(in the rows, 128 means zero)
Known rows, with every step that occurs:
nabo, rato, mulus: [113  79 128 146 155  72 109 143  92 121 135 170  85 132 173 159 145 141
 167 136 135 160 131]
duvig, napu, mulus, rato, nabo, gado, zofisom: [114  85 154 196 204 124 115 169 143 146 147 169  80 130 178 183 208 164
 108 144 133 220 128]
mulus, nabo, gado, zofisom: [116  91 146 161 165 153  91 153 139 142 157 177 152 128 182 171 196 173
 102  99 128 180 137]
gado, nabo, mulus: [112  89 133 119 154  98  96 129 147 139 151 173 148 117 166 173 142 146
 151  86 125 182 138]
napu, mulus, nabo, rato: [109  63 161 145 159  64 117 142 145 121 116 141  69 148 124 171 152 163
 136 144 118 190 139]
duvig, napu: [125 140 113 127 145 131 132 132 136 132 137 121  96 124 115 122 131  95
 115 137 136 148 117]
nabo, gado, zofisom: [134 122 146 151 149 186 112 140 141 140 149 175 177 126 181 153 193 155
 111 107 133 159 130]
mulus, nabo: [110  95 130 139 145  94 106 140 125 130 135 129 103 130 130 145 131 145
 117 119 124 151 135]
rato, nabo, mulus: [ 89  81 123 156 168  72  88 161 113 142 138 152 120 123 171 156 132 151
 148 117 133 163 129]
napu, mulus, rato, nabo, gado: [113  77 166 190 179  82 118 165 121 131 132 148  98 140 158 185 176 194
 125 158 136 182 136]
duvig, napu, mulus, rato, nabo, gado: [111  88 151 189 195  85 121 170 128 137 143 141  65 137 146 179 178 161
 113 166 143 201 126]
vire, napu, duvig: [151 145  86 112 144 173 120 126 100 142 101 118 117 101 114 104 113 121
 151 109 157 100 114]
rato, nabo, mulus, napu, duvig: [ 72 124  76 130 163 111  86 159  80 135 135 148 132 121 148 136 105 164
 181 110 139 115 126]
vire, napu, babedag: [168 132 124 126 155 160 123 129 138 157 105 136 110 120  91  96 129 133
 137 126 168 109 117]
duvig, napu, mulus, rato: [120 103 132 146 160  82 141 133 143 118 113 113  36 134  96 146 134 118
 119 155 119 176 124]
gado, nabo: [138 120 139 120 136 137 126 124 148 140 153 157 151 120 150 157 146 143
 135 109 130 163 140]
vire, napu, mulus, rato, nabo, gado, zofisom: [143  68 164 203 195 134 110 168 139 155 122 168 112 121 177 177 193 203
 117 127 152 192 122]
napu, mulus, rato, nabo, gado, zofisom: [116  74 168 199 186 121 112 167 135 142 137 176 114 134 189 189 203 197
 120 136 123 201 140]
nabo, rato, mulus, napu, vire: [105  95 119 145 145 104 124 148  91 109 147 180  87 152 142 135 120 168
 181 107 136 135 133]
gado, zofisom: [131 125 130 136 136 166 123 130 142 138 133 156 144 121 159 131 157 129
 122 108 116 148 132]
gado, nabo, rato: [136  93 154 114 153 119 120 124 136 132 157 186 133 130 170 188 166 147
 173 108 138 188 145]
mulus, rato, nabo, gado, zofisom: [116  79 151 188 189 136  98 166 105 141 162 194 129 126 213 194 205 185
 140 113 137 188 140]

Rows:
[121  70 139 138 163  81 107 138 112 133 162 199 109 124 196 187 162 155
 175 116 138 195 143]	gado, nabo, rato, mulus
[114  83 148 180 181  98 103 165  89 132 157 166 114 133 181 190 176 182
 146 134 149 167 137]	mulus, rato, nabo, gado
[109  69 143 134 162  79 101 142 113 121 140 159  85 140 148 178 152 151
 156 120 132 176 140]	mulus, nabo, rato
[117 112 146 171 163 131 108 164 113 148 157 154 157 132 178 160 173 171
 121 138 153 153 130]	rato, nabo, gado
[101 125 103 148 125  99 119 144 103 122 138 139 126 133 131 120 102 163
 138 136 136 109 123]	rato, mulus, napu
[ 99  68 122 137 164  56  95 135 104 110 125 156  81 126 149 174 129 143
 167 102 119 161 133]	nabo, mulus, rato
[106 113  92 112 157 122 105 137  78 126 157 194 121 121 171 166 134 169
 208 109 147 147 143]	gado, nabo, rato, mulus, napu, duvig
[114  87 131 137 154 113 123 144 111 121 172 208 110 144 164 161 138 182
 188  88 138 170 146]	gado, nabo, rato, mulus, napu, vire
[105  74 148 142 174  67 121 145 153 126 124 135  35 145 112 165 154 131
 123 153 126 210 129]	duvig, napu, mulus, nabo, rato
[ 96 147  66 127 133 130 113 141  71 121 127 134 116 117 130 107  97 150
 163 128 137  85 125]	rato, mulus, napu, duvig
[ 96 113 111 127 135 120 114 141 124 113 137 155 126 146 114 120 102 159
 157  78 123 123 126]	nabo, mulus, napu, vire
[129 158 116 119 134 158 130 131 133 135 128 143 135 144  80  98 118 152
 148 139 149  90 128]	mulus, napu, babedag
[ 95 121  80 120 148 115 108 142  59 113 130 165  98 129 148 139 118 155
 199 128 143 112 130]	nabo, rato, mulus, napu, duvig
[120 145 119 128 118 160 144 134 127 115 138 137 128 149  96 103 104 155
 141  98 129 104 129]	mulus, napu, vire
[111  84 134 166 169  79 114 155  91 130 141 148  80 129 162 169 138 158
 157 133 133 157 138]	mulus, rato, nabo
[140  71 163 194 186  94 113 167 124 146 116 142  95 128 146 174 166 200
 124 148 164 173 119]	vire, napu, mulus, rato, nabo, gado
[108  59 135 129 172  63  92 130 123 124 151 185 105 119 171 203 144 158
 175  81 121 196 144]	gado, nabo, mulus, rato
[156 117 142 144 133 125 138 130 163 142  88 103 111 123  92 111 118 147
 106 143 144 134 109]	vire, napu, mulus
[109  99 148 161 171 102 113 155 163 135 137 123  89 139 114 154 173 149
  74 151 135 195 121]	duvig, napu, mulus, nabo, gado
